What can hang from each mark:
N: K Q U
P: N T
T: P
K: N U
E: U
U: A E K N Q
Q: N U

Each row was made from one small tree. Brackets hold a mark, then the marks that hang from it, in alphabetical order. Every link used is in the known rows. Write each row's tree.
In the rows, zero is written as 128.
Known rows:
(P (N Q)): [120 145 116 120 131 123 147 160  96 118 139 156 125 144 137 100 164 108
 121 125 116 118]
(K N (U A E Q)): [143 181 133 132 116 149 106 126 139 118  89 106 131 160 107 121 101 233
 137 152 107 169]
(Q N (U A E K)): [129 138 158 124 108 106 141 197 114 120 108  97 128 138 119 204  92 171
 150 169  93 103]
(T (P (N K (Q U)))): [118 117 115 104 105 126 161 214 131 136 150 153 129 132 127 114 140  77
  80 118 161 123]
(T (P (N (U A Q)))): [122 118 116 155 166 118 129 128 161 131 123 110 132 146 143 135 155  94
 114 127 128 149]
(P (N K Q U) T): [125 102 116 123 118 148 122  78 161 135 164 161 122 116 113  97 160  72
 132 110 127 131]
(T (P (N Q))): [115 122 111 124 140 138 169 193 119 135 138 157 126 136 141 120 158 106
  92 108 140 135]
(E U): [137 134 130 105 157 111 136 119 112 119 144 141 129 125 152  99 153 120
 150 110 145 120]
(T (P (N (U Q)))): [127 112 109 145 144 120 122 172 145 140 119 125 129 122 146 117 175  74
 117 105 146 133]
(T (P (N K (U A Q)))): [125 102 109 146 147 115 113  99 177 141 146 121 134 128 119 113 141  91
 102 129 151 163]
(Q U): [116 152 137 103 126 105 151 168  93 108 102 123 128 151 135 109 122 140
 135 135 124  95]
(N Q (U E)): [122 129 134 119 128 138 136 185 110 125 129 129 121 104 112 148 126  93
 105  88  86  91]
(N (U E)): [130 134 137 114 129 112 126 188 112 117 120 113 122 122 112 138 130 157
 128 101  94 101]
(P N T): [130 138 123 116 126 131 145 127 124 113 130 147 125 163 144  95 187 188
 174 137 118 150]
(Q (N U)): [118 120 133 127 135 106 138  86 131 132 111 115 125 114  98 122 120  86
 159 124 115  92]
(Q N): [118 139 131 119 126 114 153 101 106 130 107 122 131 128 107 113 129 127
 162 138 122 112]
(P (N K U) T): [134 106 119 116 118 124 112  84 163 127 155 147 122 133 112  84 162 144
 154 123 133 137]
(U E K N Q): [145 113 133 143  91 135  94 185  78 139 106 111 128 100 147 154  88 211
 105 123 153 121]
(N K (U Q)): [124 116 115 129 131 117  90  66 135 141 128 126 133  90 106  78 127  62
 122 110 144 120]
(E (U A (N Q))): [130 115 137 127 147 136 159  66 112 122 156 129 129 132 150 140  72 131
 107 119 148 129]
(N (K U) Q): [119 121 118  97 125 143 136 106 124 142 130 158 128 115  81  72  89 121
  88 116 121 143]
(E (U K N)): [146  91 134 121 134 114 111 115 100 133 144 138 123 102 166 130  83 184
 117 115 191 109]
(U A E K (Q N)): [133 135 141 152 121 127 109 136 116 140 106 102 135 110 123 184 120 139
 156 157 100 137]

Write each row's tree:
[126 146 126 157 148 131  79  33 133 125 106 125 130 124 143 118 104 168
 132 165 160 137] | (U A (K N) Q)
[131 159 150 105  83 109 160 231  98 119  99 102 130 142 114 163 128 146
 162 139  97  94] | (Q N (U E))
[110 173 139 125 129 137 149  85 126 102 112 128 125 162 126 129  90 130
 120 155 133 104] | (K (N (Q (U A))))
[135  96 131 139 150 114 122 229 153 128 143 117 119 135 134 192 126 188
  96 127 117 131] | (T (P (N (U A E K))))
[133 121 107 127 136 132 127 139 166 145 127 129 137 154 109  93 121 163
  99 148 144 203] | (T (P (N (K (U A Q)))))
[127 146 138 138 130 150 110 123 124 119 131 136 120 123 124 166  88 196
 107 144 125 118] | (U A E (K (N Q)))
[117 105 122 124 127 128 147 252 118 136 131 154 121 123 161 158 141  86
  84 123 155 102] | (T (P (N (Q (U K)))))
[126 132 118 129 103 120 115  59 121 151 119 125 141  98  97  89 133  75
 156 137 148 136] | (U (Q (N K)))
[119 106 122 116  98 138 139  79  93 140 146 142 129 108 103  95  53 150
  75 113 168 119] | (U (N K Q))
[143 138 128 132 132 120 127  90 123 143 124 124 139 102 149 117 170  32
 188 120 149 129] | (E (U (Q N)))
[128 129 138 135 130 154 145 149 155 112 148 130 120 153 129 172 160 136
 142 122  64 140] | (P (N Q (U A E)) T)
[122 134 122 122 124 156 155 122 122 122 139 164 124 147 146 109 185 124
 148 124 109 141] | (P (N Q) T)
[140 128 128 131 136 116 118  21 152 146 151 120 144 107 123 115 133  52
 171 144 151 158] | (E (U A (Q (N K))))
[146 137 128 151 160 130  75  34 151 127 135 134 131 112 170 124 130 130
 151 148 185 140] | (E (U A (K N) Q))
[139  97 124 108 111 135 132  75 111 143 175 151 129  94 131 100  77 107
  91  96 186 122] | (E (U (N K Q)))
[136 163 135 151 127 134  92  92 150 114 107  95 128 135 119 142 116 162
 141 134 115 126] | (K (N (U A E Q)))
[115 161 150 112 120 132 168 207 100 106 119 114 129 156 127 172 104 136
 111 135  75 107] | (N (Q (U A E)))
[114 133 128 147 169 119 114  55 135 120 108 106 133 129 128 119 121  85
 133 131 105 126] | (N (U A Q))
[134 125 131 126 108 156 138 188 140 122 144 143 118 130 133 153 184 118
 146  98  82 123] | (P (N Q (U E)) T)
[125 128 126 105  90 144 145 145 136 123 151 161 127 144 131 104 163 105
 139 135 130 130] | (P (N K (Q U)) T)
[115 101 140 146 160 103 117  52 147 132 118 110 123 110 105 162  83 109
 142 152 113  99] | (Q (N (U A K)))
[135 128 123 149 139 125 129 208 154 128 126 101 131 147 140 167 157 133
 114 118 107 154] | (T (P (N (U A E Q))))
[143 144 139 132 103 142 129 157 106 125  90  90 133 159 115 142  51 252
 114 141 104 164] | (K (U A E N Q))
[136  99 119 155 135 138  77 101 153 136 122 142 122 107 162 127 188  97
 161 128 134 132] | (P (N (U K Q)) T)
